Each row was made from one walk, in order. Every step used is in the known rows, and no mark comes twice. Write each row's walk.
Known rows
Q-H-R: [ 1.00 -1.69 -1.25 -1.75 -1.60 -1.52  0.33  4.82 -1.70 -2.75  1.23  0.81
  3.10 -1.46 -1.81  1.08 -1.01]
G-Q-H-R-Z: [ 0.89 -1.82 -1.50 -1.80 -1.26 -1.99  2.81  9.10 -0.54 -1.76  3.08  1.36
  2.18 -1.21 -1.22  1.67 -3.46]
G-Q-Z-X-H: [ 0.92 -2.23 -0.81 -1.03 -2.46 -2.92  5.78  1.25 -0.88 -2.02 -0.02  1.50
  4.16 -0.63 -1.42  0.39 -3.23]
Q-Z: [-1.36 -0.66  0.60 -1.41 -2.22 -1.99  2.33  0.30  0.36 -3.02 -2.09  0.37
  3.86 -1.53 -2.31 -0.50 -1.66]
Z-X-H-R: [ 2.73 -2.07 -0.09 -0.36 -1.02 -1.02  2.27  2.53 -3.59 -1.69  0.60  1.28
  2.10 -0.69 -0.60 -0.55 -0.13]
R-Z-G: [-0.01 -1.92  0.20 -0.70 -1.17 -1.20  2.88  3.09 -2.76 -2.57 -1.15  1.31
  1.33 -0.59 -0.58  0.04 -2.79]
R-Z-Q-H-G: [ 0.39 -0.31 -1.52 -2.21 -2.29 -5.92  3.64  6.33 -2.58 -2.91  1.45  0.65
  3.36 -0.13 -1.40  5.61 -5.43]
R-Z: [ 0.03  0.15  0.94 -0.53 -1.17 -1.93  1.55  3.73 -1.60 -2.60 -1.35  0.56
  1.94 -1.31 -0.85  0.52 -1.81]
G-Q-H: [ 0.56 -2.02 -2.60 -1.46 -2.26 -3.58  2.72  4.41 -0.64 -3.25  1.07  0.90
  4.36 -1.51 -1.92  2.67 -2.89]
X-H: [ 1.72 -0.21  0.82 -0.63 -1.57 -2.09  2.08  2.21 -2.69 -2.52 -1.49 -0.03
  3.68 -1.42 -0.67  0.88 -0.67]
G-Q-H-R-Z-X: [ 1.42 -2.98 -2.58 -1.22 -1.53 -2.23  3.46  7.65 -1.85 -1.81  3.49  2.48
  1.79 -0.34 -1.06  1.60 -3.90]
Z-X: [ 0.67 -1.87 -1.13  0.14 -1.57 -2.59  1.99 -0.61 -2.80 -3.25 -1.22  1.42
  2.60 -0.96 -1.46 -0.07 -0.87]
G-Q-Z-X: [-0.86 -2.92 -1.70 -0.95 -2.30 -3.04  5.21  0.05  0.35 -2.72 -0.17  1.83
  3.43 -0.97 -2.39 -0.32 -3.04]
Z-Q-H-R: [ 1.49 -1.53 -1.57 -2.04 -1.23 -3.35  2.29  3.24 -1.69 -2.78  2.13  0.65
  2.84 -1.16 -1.60  1.92 -1.92]
Z-H-G-Q: [ 0.51 -3.24 -2.11 -1.41 -0.86 -3.68  4.13  4.16 -1.45 -2.34  0.75  0.99
  2.55 -1.83 -1.57  0.85 -2.08]
H-Q-Z: [-0.66 -0.82  0.72 -0.30 -3.03 -3.01  3.67  0.26 -0.02 -2.93 -0.80  0.45
  4.40 -0.61 -1.71  0.67 -1.94]
Z-X-H-G-Q: [ 1.77 -2.85 -2.43 -0.61 -2.26 -4.86  5.31  4.77 -2.98 -2.26  1.03  1.33
  3.64 -0.47 -1.50  3.21 -3.23]
R-Z-H-Q: [ 1.65 -0.98  1.13  0.34 -0.85 -1.85  3.01  3.21 -2.86 -1.75  0.21  1.13
  1.90 -0.50  0.76 -0.30 -1.39]
H-G-Q: [-0.38 -2.26 -2.26 -1.15 -2.03 -4.78  4.16  5.19 -0.49 -3.01  0.59  0.54
  3.20 -1.65 -2.68  2.80 -2.60]
Z-H-R: [ 1.61 -2.52  0.17 -1.14  0.35  0.10  1.03  2.29 -2.01 -1.79  0.37  0.97
  1.05 -2.10 -0.70 -2.93  1.00]
G-Q-Z-X-H-R: [ 1.25 -3.06 -0.74 -1.40 -1.78 -1.58  5.36  3.42 -0.52 -1.21  1.70  1.61
  2.90 -0.78 -1.50 -0.81 -2.43]

Which walk is each row?
[ 0.50 -0.62  1.02 -0.84 -0.45 -0.49  1.37  5.63 -1.25 -1.78  0.42  0.73
  0.73 -1.39 -0.89 -0.86 -0.97]
H-R-Z
[ 2.25 -0.99  0.96 -0.97 -0.85 -0.74  1.74  4.37 -2.34 -1.71  0.21  0.19
  2.53 -1.62 -0.78 -0.44  0.18]
X-H-R
[ 0.45 -2.30 -1.11 -1.46 -0.63 -3.38  4.49  7.05 -1.52 -1.65  1.01  1.24
  1.60 -1.35 -0.73  1.26 -3.57]
R-Z-H-G-Q
[ 0.91  0.20 -0.70 -1.68 -1.74 -4.23  3.15  3.88 -2.23 -2.88  0.70  0.63
  3.13 -0.43 -0.70  3.33 -4.20]
R-Z-Q-H
[ 0.07 -3.49 -0.37 -2.18 -0.39 -0.46  4.05  3.21  1.13 -1.27  1.31  1.29
  1.71 -2.12 -1.58 -3.30 -1.36]
G-Q-Z-H-R
[ 2.53 -0.32  0.76  0.53 -2.29 -3.18  3.30  2.50 -3.05 -2.36 -0.10  0.09
  4.21 -0.52 -0.18  2.00 -0.80]
X-H-Q
[-0.83 -1.89 -0.45 -0.83 -2.39 -2.35  3.00 -1.59 -0.97 -2.99 -1.69  1.51
  3.43 -0.65 -2.11 -0.65 -2.15]
Q-Z-X
[ 1.23 -1.69 -1.40 -1.25 -2.06 -4.61  4.89  6.36 -1.71 -2.23  0.68  0.26
  3.96 -1.40 -1.67  3.43 -2.78]
X-H-G-Q
[-0.99 -2.10 -0.15 -2.23 -1.76 -2.58  2.91  1.75 -0.93 -2.33 -1.14  0.87
  3.31 -1.30 -1.95 -0.04 -2.33]
Q-Z-H-G
[ 1.04 -0.39  1.63 -0.45 -3.05 -2.96  4.21  1.60 -1.27 -2.16 -0.57  0.16
  5.21 -0.33 -0.78  1.46 -1.98]
X-H-Q-Z
[ 2.27 -3.22  0.06 -1.19 -0.55 -0.46  5.33  8.25 -2.25 -0.79  2.10  1.47
  0.82 -0.67  0.01 -0.35 -3.07]
X-H-R-Z-G-Q
[-0.01 -1.46 -2.29 -1.88 -2.96 -4.60  1.32  5.31 -2.50 -3.48  0.29  0.68
  4.70 -0.91 -2.44  4.67 -3.04]
Q-H-G
[ 0.58 -3.24 -2.36 -1.63 -2.11 -2.47  4.31  7.09 -1.92 -2.57  1.47  2.03
  2.72 -0.40 -0.90  2.40 -5.20]
R-Z-G-Q-H
[-0.56 -3.12 -0.09 -0.47 -3.01 -2.38  4.73  0.16 -1.07 -2.90 -0.61  1.30
  3.65  0.07 -1.44  0.33 -2.79]
H-Q-Z-G
[-1.30 -1.73 -0.65 -1.55 -2.20 -2.79  4.47  1.65  1.71 -2.76 -0.67  0.63
  3.79 -1.85 -2.57 -0.16 -2.74]
G-Q-Z
[ 0.27 -4.01 -2.05 -0.73 -1.42 -2.37  4.59  2.25 -1.18 -3.04 -0.07  1.35
  2.25 -1.38 -1.71 -0.09 -2.45]
Z-G-Q
[ 0.96 -0.30  0.74 -1.19 -0.01 -2.45  3.34  4.24 -1.31 -1.86  1.18  0.51
  0.46 -1.13 -0.70 -0.01 -1.94]
H-R-Z-Q
[ 0.41 -1.27  0.12 -1.34 -0.67 -2.44  2.35  5.35 -2.81 -1.96 -0.46  0.96
  1.54 -1.04 -0.49  0.97 -2.50]
R-Z-H-G
[-0.45 -1.58  0.81 -1.70 -1.12 -0.81  2.40 -0.45 -0.55 -2.28 -1.85  0.87
  3.03 -1.72 -1.22 -2.19 -1.16]
Q-Z-H
[-0.13 -1.99 -0.48  0.33 -3.14 -3.49  4.36 -1.39 -1.38 -2.91 -0.33  1.61
  4.02  0.31 -1.55  0.32 -2.27]
H-Q-Z-X
